Each row comes from the steps of one path. Every step used is in the known rows, and no mark comes twice. Write the path behind each row, first mark first.
Known rows:
rasi-sikof: [ 2.03  0.31  3.05  2.77  2.20  2.79  1.80  1.84 -2.91  0.38 -1.41 -2.82
  0.23  0.64  1.63 -1.22  1.48  1.59  0.68  0.58  0.43  4.23 -1.18 -1.74
  2.71  0.06 -2.36  2.44 -2.29  1.28 -1.46]
vageg-vamar: [-2.56  1.96 -0.43 -0.90  1.27  0.84 -1.29  2.80  1.55  1.06  1.30 -0.25
  0.31  1.12  1.51 -3.84 -4.58  1.51  3.03 -2.44 -1.55  1.02 -0.38 -2.01
 -2.17 -2.98 -1.97 -0.72 -3.11  2.98 -1.93]
givo-sikof-vageg-vamar-givam-taba-rasi: [ 2.79 -0.73  0.63 -2.64  2.66 -1.24  2.84  0.17  2.88 -1.72  2.19 -1.06
 -5.44  2.53  0.94 -1.17 -0.15  4.62 -0.10  1.91  4.97  3.69 -1.05 -6.41
  0.30  1.33 -1.14 -5.06 -7.42  4.72 -3.65]
givam-sikof: [-1.29 -2.39  2.06  2.13  1.97  2.96  1.57  2.57 -0.11 -1.85 -0.88  0.94
 -0.68  0.26 -0.50  0.69 -0.96  2.57 -2.09 -1.43  2.11 -1.84  0.76 -2.76
  0.75 -1.08 -0.89  0.35 -0.92  0.66 -1.34]
gigu-taba: [-1.80 -1.74  0.02 -0.50  0.38  2.66 -0.38 -3.11  1.52  1.57 -0.94 -1.71
 -2.10 -2.57 -1.35  1.35 -4.60 -1.38  0.75 -0.96  1.67 -4.05  0.53  4.38
 -3.46  1.97  1.99 -0.33  2.11 -1.29  1.80]
vamar-vageg-sikof-gigu-taba-rasi: [-0.20  3.67  1.67  2.86  3.83 -0.36  2.85 -1.65 -5.77 -0.37 -0.50  0.30
 -1.90  0.89 -0.79  2.40 -0.67 -1.38 -1.59  2.45  2.58 -2.29 -3.37  1.48
  0.44 -1.55 -1.28 -0.21  1.73  1.04 -5.59]
gigu-taba-givam-sikof-vageg: [-0.96 -3.88  4.88  1.61  1.65  2.99 -0.82 -1.39  4.24  0.36 -0.14  0.29
 -0.73 -1.48 -0.74  3.44 -2.97  0.73 -2.20 -1.90  6.15 -2.03  0.15 -0.06
 -4.33  3.35  1.02 -0.30  1.20 -1.91 -2.22]
givam-taba: [ 0.55 -0.36 -0.99 -2.29 -2.02 -0.16 -2.40  1.36  3.17 -1.19  0.41  1.43
 -3.66  0.57 -0.98 -2.58 -1.74 -1.47  0.04 -1.20  1.92 -2.40 -0.44 -1.00
 -2.28 -3.11  0.55 -2.54 -1.35 -2.55  2.58]
vageg-sikof-gigu: [-0.66  3.52  2.07  3.20 -1.86  0.47  3.87 -1.48 -0.69 -2.69 -0.99  2.87
  0.89  1.09 -0.03  3.14 -0.91  3.65  0.62 -1.49  1.85  2.73 -3.05 -0.84
  0.48 -1.14 -3.23 -0.64  0.23 -1.00 -6.17]
vamar-givam-sikof-gigu-taba-rasi: [-0.30 -0.10  3.61  2.78  1.30 -0.01  5.95  1.98  3.39 -2.78  2.87  1.98
 -0.64  1.10  0.24  3.05 -5.35  2.51 -0.35 -0.78  6.76  0.82  1.90  2.20
 -1.29  1.86 -0.03 -0.50 -3.08  1.28 -4.00]
sikof-vageg-vamar-givam-taba-fonas: [-0.94  0.88  3.32 -1.02 -0.62  0.02 -1.11 -0.56  8.12 -3.11  2.17  3.39
 -4.38  3.69  1.71 -1.76 -2.83  2.58  1.10 -0.49  2.94  2.30 -2.72 -3.30
 -3.91 -0.56 -0.56 -2.28 -5.79  4.75 -4.09]
givo-taba: [-2.58  0.64 -1.87  2.12  0.64  2.15 -0.30 -0.42  4.40  0.62  1.78 -1.73
  1.06  0.35 -0.76  2.41  1.39 -0.58  0.20 -1.90  0.98 -1.39  2.61  3.88
  1.80 -1.55  2.26 -2.49 -0.47 -1.27  0.63]
givam-taba-rasi-sikof-vageg-vamar: [ 1.29  0.08  1.34 -2.81  4.42  2.93  0.59  3.66  0.54 -1.34  0.55 -0.66
 -2.41  1.11  2.15 -1.89 -3.62  1.32  0.22 -0.64  4.27  0.99 -2.94 -5.72
  0.38 -5.34  0.04 -2.88 -6.28  1.93 -1.38]
vageg-vamar-givam-taba-rasi-sikof-gigu: [ 0.20  4.28  2.13 -0.11  1.19 -0.91  2.26  6.18  4.07 -1.12  4.36  0.90
 -0.85  3.48  2.77 -4.51 -6.88  2.71  3.73 -2.12  3.62  4.92 -0.46 -2.52
 -2.60 -3.61 -3.01 -1.59 -7.99  3.01 -4.13]
rasi-taba-givam-sikof: [-1.13 -3.03  6.46  1.66 -0.40  1.80 -2.67  0.29  2.84  1.76  1.36 -0.76
 -1.05  1.24  1.57 -1.08  1.45 -0.17 -0.78 -3.48  4.18  2.75  1.67 -6.45
 -0.53  2.18  2.23  0.28 -1.33 -4.14 -4.57]
vageg-vamar-givam-sikof-gigu-taba: [-3.37  1.31  2.94  2.01  0.80  0.64  2.37  3.65  6.47 -0.98  2.84  1.35
 -1.06  2.15  1.15 -1.81 -8.32  3.22  3.64 -3.33  2.99  1.26  1.37  0.74
 -4.33 -0.70 -2.35 -0.15 -4.29  3.44 -4.65]
rasi-sikof-vageg: [ 2.73 -1.75  5.20  2.34  3.66  2.57  2.36 -0.71  0.17 -1.00 -3.13 -2.37
 -0.84  1.45  2.66  1.57  3.59  1.99  0.13  1.98  1.56  4.24 -2.90 -3.17
  3.72  0.92 -1.01  2.55 -3.41  3.57 -4.04]
rasi-taba: [-1.56 -2.79  2.69 -0.73 -0.53  1.50 -1.56 -2.99  2.13  2.22 -0.50 -2.34
 -2.93  1.00  1.38 -1.00  1.51 -1.48  2.10 -1.75  0.23  0.51  0.87 -2.80
  1.44  1.13  4.17  0.25 -0.81 -1.79 -2.02]
sikof-vageg-vamar-givam-taba: [ 0.51 -0.26  2.88 -1.53  0.41 -0.91 -0.74 -0.15  8.17 -2.03  1.09  2.41
 -3.40  3.87  2.52 -1.14 -1.41  0.87  2.29  1.00  2.53  0.62 -1.51 -3.20
 -2.04 -0.86 -0.21 -1.49 -5.33  4.82 -3.80]
sikof-gigu-taba: [-3.29 -0.31  2.35  1.91 -0.05 -0.90  2.81 -2.39  4.85 -0.08 -0.36 -0.11
 -0.87 -1.48 -1.25  3.85 -6.68  0.59  2.60 -4.68  2.15  0.36 -0.66  7.26
 -3.63  0.76  0.75 -0.11  1.93 -0.81 -2.52]
givam-taba-rasi-sikof: [ 2.30  0.25  0.13 -2.00  2.83  2.41  0.95  4.01 -2.09 -0.88  1.28 -0.78
 -1.90 -0.08  0.79 -2.13 -2.41  0.26 -1.10 -0.26  4.57  0.57 -1.45 -3.97
  0.76 -4.26  0.39 -2.76 -4.44 -1.23  1.24]
vamar-givam-sikof-vageg: [ 1.84 -2.09  4.66  2.16 -0.02  0.04  3.16  0.52  4.82 -3.75  0.63  2.91
 -1.97  3.28  1.46  1.78  1.79  1.98 -1.38  2.93  4.94  0.38  0.87 -1.81
  0.74  3.00 -0.45  0.76 -3.77  3.49 -4.15]

Which path is each row?
[-3.98 -2.79  3.72  3.52  1.91  2.01  3.82  0.71  3.73 -2.14 -1.23  0.94
 -1.47 -0.83 -1.38  4.03 -6.05  2.88  0.06 -5.12  3.73 -1.46  0.10  3.05
 -1.91 -0.52 -0.20  0.23  0.76 -0.01 -3.36] => givam-sikof-gigu-taba
[ 0.09 -0.11  3.09 -0.37  1.11 -0.79  0.71 -0.95  6.89 -1.53  0.86  1.65
 -1.50  3.35  2.94  0.02 -0.94  1.81  2.12  1.51  1.66  2.06 -1.35 -2.56
 -1.07  0.65 -0.67 -0.19 -5.06  6.14 -5.18] => sikof-vageg-vamar-givam
[-2.50 -3.36  3.89  1.37  3.78  3.37  1.11  1.94  4.09 -2.75 -1.84  1.37
 -1.68  1.58  1.52  1.35 -2.17  3.79 -0.52 -1.86  2.16 -1.27 -1.55 -5.02
  0.53 -2.28 -0.96 -0.02 -3.46  5.13 -5.00] => givam-sikof-vageg-vamar
[-0.79  3.25  3.56  3.19 -2.08  1.04  2.44 -2.24  1.14 -0.98  0.26  2.34
  1.24 -0.38 -0.73  3.97 -3.37  2.97  0.48 -2.50  4.13  2.15 -2.32  0.52
 -3.18  0.99 -2.67 -0.66  1.71 -3.52 -5.82] => vageg-sikof-gigu-taba-givam
[ 2.60 -1.16  1.22 -1.78  0.64 -1.78  1.24 -0.67  5.18 -1.60  0.95 -0.59
 -6.41  3.31  0.63 -1.72  0.99  4.19  0.67  1.52  3.67  3.49 -0.68 -4.89
 -0.52  2.25 -1.98 -3.94 -6.62  4.26 -3.38] => givo-sikof-vageg-vamar-givam-taba
[ 4.70  0.45  2.82 -0.89  0.96 -0.33  2.36  2.01  2.73 -2.58  2.67  1.22
 -2.72  3.02  2.16 -0.75 -0.15  0.46 -0.49  3.68  6.74  2.17 -0.35 -3.36
  0.37 -0.06  0.23 -1.54 -6.32  1.82 -1.68] => vamar-givam-taba-rasi-sikof-vageg
[-1.34 -1.68  2.15 -1.22  6.92  5.85  2.79 -1.06 -0.69  1.26 -0.39 -3.66
 -0.96 -2.09  1.69  2.06 -6.73  1.62  1.17 -0.52  3.96 -0.91 -1.70 -0.36
 -0.49 -0.70  1.90 -1.08 -2.84  3.17 -2.48] => gigu-taba-rasi-sikof-vageg-vamar
[ 1.04  1.31  2.98  1.57  5.79  1.51  6.38  2.94 -4.33 -0.67  0.99 -1.87
  2.80 -0.09  2.12  2.43 -3.05  3.23 -0.15 -1.18  3.54  6.00 -1.85 -1.65
  3.43 -2.12 -0.96 -0.17 -3.71  1.55 -4.52] => taba-rasi-sikof-gigu
[ 0.86  4.28  3.64  4.09  0.88 -2.18 -0.10 -1.30 -3.16  0.29 -0.12  0.90
 -1.48  1.76 -1.05  1.41  0.87 -1.86 -1.76  1.73  2.78 -0.53 -2.91  1.27
 -1.72  0.63 -3.06  0.87  2.73 -0.86 -6.23] => vamar-vageg-sikof-gigu-taba-givam
[-1.12  1.64  0.33  3.02 -0.14  0.36 -1.91  1.41  5.36  1.57  4.21 -0.92
  3.31  0.58 -0.41  1.86  2.00 -0.41 -1.03 -2.50  3.40  1.95  3.10  1.68
 -0.48  0.05  0.84 -2.57 -0.35 -4.08 -1.09] => givo-taba-givam
[ 1.76  3.78  0.66  2.62  1.38 -0.41 -0.53 -0.91 -6.77 -0.01 -1.37  0.47
 -2.41  2.52 -0.50 -0.91  4.74 -2.34 -2.46  4.81 -0.23 -2.83 -2.72 -1.88
  1.91 -1.25 -2.89  1.26  1.35  1.16 -3.47] => vamar-vageg-sikof
[-0.47  3.26  0.48 -0.20 -0.34 -1.17 -0.11  3.29  3.80  0.16  3.70  1.23
  0.10  2.91  2.12 -4.42 -4.38  1.50  3.49 -0.14  0.38  2.36  1.17 -1.60
 -2.89 -0.42 -2.63 -0.51 -4.95  3.78 -2.67] => vageg-vamar-givam
[ 0.41 -0.17  2.66  1.93 -0.07 -2.87  3.32 -1.46  2.25  0.67  1.51 -2.41
 -2.66 -0.72 -2.29  2.43 -2.29  4.01  0.28 -3.13  4.35  5.70  0.09  1.57
 -2.74  4.98 -2.40 -2.48 -0.39 -1.86 -3.59] => givo-sikof-gigu-taba-givam
[ 2.73  0.17  5.09  1.17  2.39  1.63  0.87  2.06  4.29 -1.26 -0.70 -0.87
 -2.47  3.75  3.49 -2.51  0.21  2.37  2.30  1.14  2.85  4.45 -2.59 -4.48
  0.50 -0.98 -2.63  1.17 -6.94  4.90 -4.59] => rasi-sikof-vageg-vamar-givam-taba
[-1.62  2.49  1.63  2.81 -1.66  2.01  3.61 -3.37  0.31 -1.49 -1.65  1.72
 -0.34 -0.57 -0.90  4.07 -3.69  2.66  1.22 -2.08  2.73  0.04 -2.48  2.07
 -1.69  0.09 -1.83 -0.83  1.51 -1.58 -5.08] => vageg-sikof-gigu-taba
[-0.26  0.35  6.25  4.15  0.14 -1.53  0.88  4.50  3.25 -1.24  2.41  2.94
  3.35  0.97 -0.07  1.82 -1.44  3.22 -2.22 -4.36  5.03  5.39  0.37 -2.38
 -2.57  0.91 -3.03  0.29 -0.26 -2.71 -5.74] => taba-givam-sikof-gigu
[ 0.05 -0.57  2.83 -0.57  5.92  4.82  3.40 -1.16  0.46  0.93  0.90 -2.88
 -1.31 -0.68  2.35  1.51 -6.18  1.46  1.57  1.15  5.11  0.30 -0.64 -0.01
 -1.15  1.01  1.39 -0.85 -4.51  3.66 -2.82] => gigu-taba-rasi-sikof-vageg-vamar-givam
[-2.22  2.35  2.98  2.54  0.51 -1.01  2.45  5.04  5.66 -1.82  2.99  2.31
  0.05  3.31  1.95 -2.54 -6.24  3.89  3.23 -2.93  1.97  3.21  0.88 -1.42
 -2.71 -1.47 -3.56 -0.11 -5.55  4.31 -5.46] => vageg-vamar-givam-sikof-gigu
[-1.22 -2.25  3.40  1.66  0.64  3.03 -1.35  0.24  2.44  1.34  1.00 -0.36
 -0.14 -2.13 -1.23  1.62 -3.82  0.35 -1.69 -2.75  5.15 -1.88  1.42  0.96
 -5.06  2.80  0.50 -0.20  1.92 -3.55 -0.58] => gigu-taba-givam-sikof
[ 2.64  0.77  3.36 -0.05  6.59  2.76  5.01  2.41 -1.96 -0.85  1.66 -1.50
  1.22  1.76  4.15  0.52 -1.72  3.23  0.17  2.39  4.48  4.83 -1.83 -5.47
  3.16 -1.09 -0.51 -0.35 -7.42  5.48 -5.43] => taba-rasi-sikof-vageg-vamar-givam
[ 0.93  0.35 -1.66 -3.90  1.26  0.80 -0.23  2.61 -0.26 -1.34  1.85  1.10
 -2.03 -0.56 -0.24 -1.07 -3.44 -0.76 -1.42 -0.68  4.21 -2.27 -0.89 -2.68
 -1.17 -4.43  1.71 -4.30 -2.83 -1.94  2.00] => givam-taba-rasi
[-1.70  4.73  2.70  3.97  0.48 -0.45  1.11 -3.36 -4.02 -1.25 -0.59  1.53
 -3.95  1.66 -2.04  1.12 -0.52 -0.38 -1.95  0.62  1.54 -0.87 -4.17  2.43
 -2.02 -0.57 -2.65  0.15  2.30  0.43 -5.43] => vamar-vageg-sikof-gigu-taba-fonas
[-0.25 -1.23  0.93 -0.35  5.51  5.41  3.16 -0.93 -3.49  1.65  0.05 -3.93
 -0.58 -3.20  0.32  2.06 -5.50  0.44 -0.20  0.04  4.03 -1.61 -0.40  1.56
 -0.45  0.46  2.13 -0.49 -0.92  0.20  0.07] => gigu-taba-rasi-sikof
[-0.41  0.30  4.66  4.24  2.41  1.73  4.29 -0.24  1.02  0.21 -1.89 -3.02
 -0.27 -0.38  0.63  1.88 -3.55  2.04  2.89 -2.93  2.39  4.48 -1.50  3.72
 -0.16  0.45 -1.53  2.49 -0.94  0.59 -3.63] => rasi-sikof-gigu-taba
[-2.17 -2.51  4.54  1.03  2.30  3.38 -1.51  0.19  5.40  1.01  0.53  0.27
 -0.44 -1.00  0.10  1.60 -5.68  1.29 -0.63 -3.32  5.12 -1.47  0.02 -1.15
 -5.49  1.95  0.12 -0.63 -0.11 -0.43 -3.22] => gigu-taba-givam-sikof-vageg-vamar
[-2.08 -3.54  7.59  0.95  1.14  2.42 -2.91  0.25  5.91  1.52  1.07 -0.32
 -1.36  2.35  3.06 -0.93  0.40  1.19  0.40 -4.08  3.95  3.11  0.18 -8.21
 -0.79  1.08  2.15 -0.15 -3.27 -1.18 -7.31] => rasi-taba-givam-sikof-vageg-vamar
[ 1.42  1.05  1.52 -1.18  2.46  0.80  2.79  3.87 -0.19 -1.57  1.36 -0.17
 -1.37  0.33  0.77 -0.38 -4.07  1.13 -0.01 -2.25  4.82  2.37 -2.18 -2.04
  0.45 -4.78 -0.23 -2.60 -4.22 -1.27 -0.96] => givam-taba-rasi-sikof-gigu
[ 1.29  3.64  0.97 -1.44  1.47  0.89  0.69  6.13  2.12 -0.50  4.33  0.28
 -1.09  2.80  2.81 -5.85 -5.65  1.72  2.77 -0.22  3.42  3.18  0.10 -4.18
 -2.10 -3.14 -2.51 -1.94 -8.01  3.25 -2.23] => vageg-vamar-givam-taba-rasi-sikof
[ 1.48 -0.41  2.77  2.52 -0.99  0.10  2.73  2.88  2.55 -2.74  2.29  2.18
 -1.20  2.57  0.66 -0.40 -0.27  1.75 -1.13  1.91  4.09  0.47  2.39 -0.99
 -0.31  2.12 -1.46  0.73 -3.26  1.68 -2.15] => vamar-givam-sikof
[-2.28 -2.82  7.74  2.66 -0.77  0.20 -0.86  0.31  4.64  1.12  1.37 -0.09
 -0.39  1.68  1.38  0.51  0.14  0.93  0.34 -5.31  4.53  4.71  1.01 -4.71
 -0.74  1.84  1.89  0.39 -1.00 -4.18 -6.70] => rasi-taba-givam-sikof-gigu
[ 0.75  0.20  0.98  1.66  0.24 -3.86  4.46 -0.45  1.23 -0.83  0.57 -1.90
 -2.82  0.73 -1.43  1.57 -0.08  4.94  0.56 -2.07  2.05  6.06 -0.49  0.29
  0.92  2.53 -2.58 -2.35 -1.97  0.91 -3.76] => givo-sikof-gigu
[-0.39 -0.89  0.49  0.39  2.67 -1.34  5.90 -1.98 -0.34  0.19  0.92 -3.17
 -3.18 -1.49 -1.91  3.60 -3.88  4.52  0.11 -2.43  4.08  3.67 -0.27  1.95
 -0.23  2.86 -0.48 -3.61 -1.42  0.20 -3.21] => givo-sikof-gigu-taba-rasi
[ 0.08 -2.41  2.37 -0.57  6.30  5.53  3.32 -2.87 -1.50  0.95 -1.19 -3.58
 -1.35 -2.59  1.05  3.80 -4.10  0.51 -0.56  0.78  4.73 -1.58 -1.65  0.83
  0.57  0.90  3.13 -0.53 -1.59  1.48 -1.30] => gigu-taba-rasi-sikof-vageg
[ 0.18  3.37 -0.56 -2.82  0.55 -0.61 -0.33  5.17  3.76 -0.79  4.95  1.66
 -1.28  2.81  2.02 -5.38 -6.45  1.02  2.51 -0.50  3.13  0.95  0.83 -3.30
 -3.35 -3.24 -1.28 -3.20 -6.85  2.73 -1.27] => vageg-vamar-givam-taba-rasi
[ 2.61 -1.01  1.46 -2.35  3.76  2.70  1.14  2.18 -0.05 -1.81  0.15 -0.44
 -2.67  0.49  1.42 -0.21 -1.31  0.50 -1.16  0.54  5.21  0.46 -2.68 -4.91
  1.52 -3.96  1.09 -2.54 -4.81  0.33 -0.71] => givam-taba-rasi-sikof-vageg
[-3.85 -2.34  3.36  2.36  4.06  2.67  5.37  1.42  1.72 -2.16 -0.34  0.62
 -0.61 -1.38 -0.80  4.95 -7.28  3.26 -1.07 -4.92  5.18 -1.40 -0.16  1.96
 -1.21 -1.31  0.75 -0.83 -0.15  0.14 -3.76] => givam-sikof-gigu-taba-rasi
[-0.65 -4.76  7.92  1.27  0.52  2.01 -2.25 -1.40  4.86  0.94  0.39 -0.48
 -1.72  1.79  2.01  0.92  2.88  0.21 -1.22 -2.52  4.74  2.74  0.56 -7.13
  0.49  2.71  3.14  0.38 -1.69 -2.70 -6.14] => rasi-taba-givam-sikof-vageg
